What can hang from each mark
z_930: z_180 z_707
z_862: z_180 z_383 z_976
z_707: z_914 z_930
z_180: z_862 z_914 z_930
z_961: z_930
z_976: z_862
z_914: z_383 z_707

Every row comes from one small tree of marks. The marks that hang from a mark follow it in brackets, in the order of their numbers. Every link used is in the known rows. Which tree was each row made from?
(in the rows, 128 means zero)
Known rows
z_862[z_180]: [140 137 135 104 144 117 146 149 151 162 161 117 119 159 111  95 130 146
 121 116 124 105]
z_976[z_862]: [133 120 102 151 162 101 131 100 133 139 160 106 136 131 106 111 136 138
 120 143 129 119]
z_862[z_180[z_914[z_707]] z_383 z_976]: [182 172 156 104 152 118 197 140 161 137 195  75 140 183 151  72 136 136
 119 139 129 107]
z_862[z_180[z_914] z_383 z_976]: [180 143 152  96 142 123 198 143 170 132 201  83 133 197 137  85 136 141
 114 128 114 127]
z_862[z_180 z_383 z_976]: [177 140 175  97 123 118 194 142 166 168 178  99 136 209 107  79 144 138
 113 123 106 126]
z_961[z_930[z_180]]: [148 106 119 131 181  98 123 142 176 147 103 128 123 156 129  89 151 159
 115 147 130 159]
z_961[z_930[z_707]]: [128 118  99 152 167 104 126 133 167 128 128  95 141 136 147 124 148 141
 116 156 119 126]
z_976[z_862[z_180]]: [145 127 108 134 175  92 145 116 151 167 186  99 131 155  93  86 137 152
 116 133 127 100]
z_961[z_930[z_180[z_862[z_976]] z_707[z_914[z_383]]]]: [163 110 116 116 213  93 146 132 201 149 146  91 144 144 135  97 150 166
  90 162 133 140]
z_914[z_707]: [132 173 133 139 144 120 125 121 115 133 119 113 138 101 148 107 129 121
 134 145 150  99]
z_180[z_862[z_976] z_930[z_707]]: [159  93 100 131 173  97 180 119 182 159 182  64 188 152 132 120 146 129
 109 120 114 152]
z_180[z_862[z_976]]: [159 107 121 111 146 103 164 109 159 150 174 106 149 159 105 130 124 125
 115 111 115 137]
z_862[z_180[z_914[z_707] z_930] z_383 z_976]: [185 164 154 109 172 106 201 137 178 146 183  65 164 185 152  56 152 132
 117 138 125 133]
z_961[z_930[z_180[z_862 z_914] z_707]]: [157  97  72 143 211 107 151 146 192 121 162  77 142 136 168 111 140 170
 104 152 128 148]
z_976[z_862[z_180[z_914]]]: [146 128  90 132 188  95 148 118 153 139 205  86 129 146 118  91 129 155
 115 137 132 100]
z_862[z_180[z_914 z_930[z_707]] z_383 z_976]: [180 133 136 113 163 118 211 152 187 142 207  51 164 193 160  78 152 146
 109 135 113 137]
z_707[z_914[z_383] z_930[z_180[z_862[z_976]]]]: [126 133 162  99 188 102 128 119 178 136 159 148 163 124  81  88 120 170
 100 154 140 147]
z_180[z_862 z_914 z_930[z_707]]: [151 109  61 147 201 121 173 127 171 100 192  49 184 105 174 133 131 133
 113 133 121 153]
z_930[z_707[z_914]]: [126 152 113 139 146 136 126 138 137 123 159  98 132  91 150 134 135 147
 117 152 143  85]
z_862[z_180[z_930[z_707]] z_976]: [157 113 132 101 159  92 172 149 188 189 189  78 150 194 130  84 150 150
 111 115 125 113]

Write each row's tree
[187 100  97 129 175 148 202 154 171 121 208  58 151 147 184 117 132 175
 102 140 130 147] => z_930[z_180[z_862[z_383 z_976] z_914] z_707]
[176 123 122  93 199 120 169 128 161 126 166  92 139 133 170  97 117 153
 104 138 154 148] => z_930[z_180[z_862[z_976] z_914[z_383 z_707]]]
[128 137 126 132 176 123 133 129 154 127 128  91 164  99 150 113 149 130
 108 154 135 137] => z_180[z_930[z_707[z_914[z_383]]]]
[165 166 115 146 187 108 177 115 143 130 196  69 147 141 128  70 138 145
 118 157 128 104] => z_976[z_862[z_180[z_914[z_707]] z_383]]
[ 91 161 164 119 161 112  99 111 145 104 131 157 160  94  88 108 117 142
 116 165 136 127] => z_707[z_914[z_383] z_930]
[158  99 109 130 195  94 139 133 187 150 121 118 137 153 117  93 146 156
 110 139 121 165] => z_961[z_930[z_180[z_862]]]
[174  94 119  88 188 126 171 134 170 123 171 100 132 150 157 110 117 157
 100 127 138 166] => z_930[z_180[z_862[z_976] z_914[z_383]]]
[166 109 103 128 207  89 144 137 202 158 156  90 140 146 131  96 155 171
  98 154 134 129] => z_961[z_930[z_180[z_862[z_976]] z_707[z_914]]]
[175 134 120 136 177 150 175 154 161 139 174  84 149 109 145 102 142 175
 100 152 135 127] => z_930[z_180[z_862[z_383]] z_707[z_914]]
[111 166 109 147 164 117 121 121 130  85 159 111 155  92 163 113 110 140
 139 153 151 112] => z_180[z_914[z_707[z_930]]]
[127 151 109 133 205  88 142 107 152 131 197  89 154 131 116  76 120 155
 114 159 139 100] => z_976[z_862[z_180[z_914[z_383 z_707[z_930]]]]]
[162 146 116  98 191 110 170  97 151  99 179  74 158 121 166 125 107 114
 107 141 141 131] => z_180[z_862[z_976] z_914[z_383 z_707]]
[156 117 109 126 217 106 138 137 192 140 135  93 144 123 137 100 147 164
  92 165 132 142] => z_961[z_930[z_180[z_862] z_707[z_914[z_383]]]]
[149 111 124 101 174 145 143 150 145 106 135 118 116 126 176 109 119 161
 109 141 148 160] => z_930[z_180[z_914[z_383]]]
[182  99 120 130 157 142 198 153 168 155 185  74 153 159 153 109 141 172
 103 136 123 147] => z_930[z_180[z_862[z_383 z_976]] z_707]
[155  96  90 144 198 104 148 144 189 149 143  90 145 146 142 106 148 167
 105 148 124 148] => z_961[z_930[z_180[z_862] z_707]]
[145 121 107 138 190  83 150 115 164 175 177  90 149 158  94  72 148 148
 114 133 124 121] => z_976[z_862[z_180[z_930]]]
[164 141 118 152 182 129 185 122 167 130 162  64 197 108 124 106 154 124
 107 149 107 155] => z_180[z_862[z_383] z_930[z_707[z_914]]]
[146 131 117 129 167 142 134 163 151 145 155 104 121 103 162 106 143 184
 107 152 158 104] => z_930[z_180 z_707[z_914]]
[170 117 113 111 221  87 149 123 191 129 136  95 143 151 154  87 136 149
 102 155 139 160] => z_961[z_930[z_180[z_862[z_976] z_914[z_383 z_707]]]]
[ 98 174 164 129 161 116 116 107 121 110 111 131 171  99 130 103 112 123
 125 168 144 127] => z_914[z_383 z_707[z_930]]
[143 157 152 143 162 108 155 123 150 146 153 118 177 134 116  76 129 154
 128 152 140 134] => z_914[z_707[z_930[z_180[z_862[z_383 z_976]]]]]
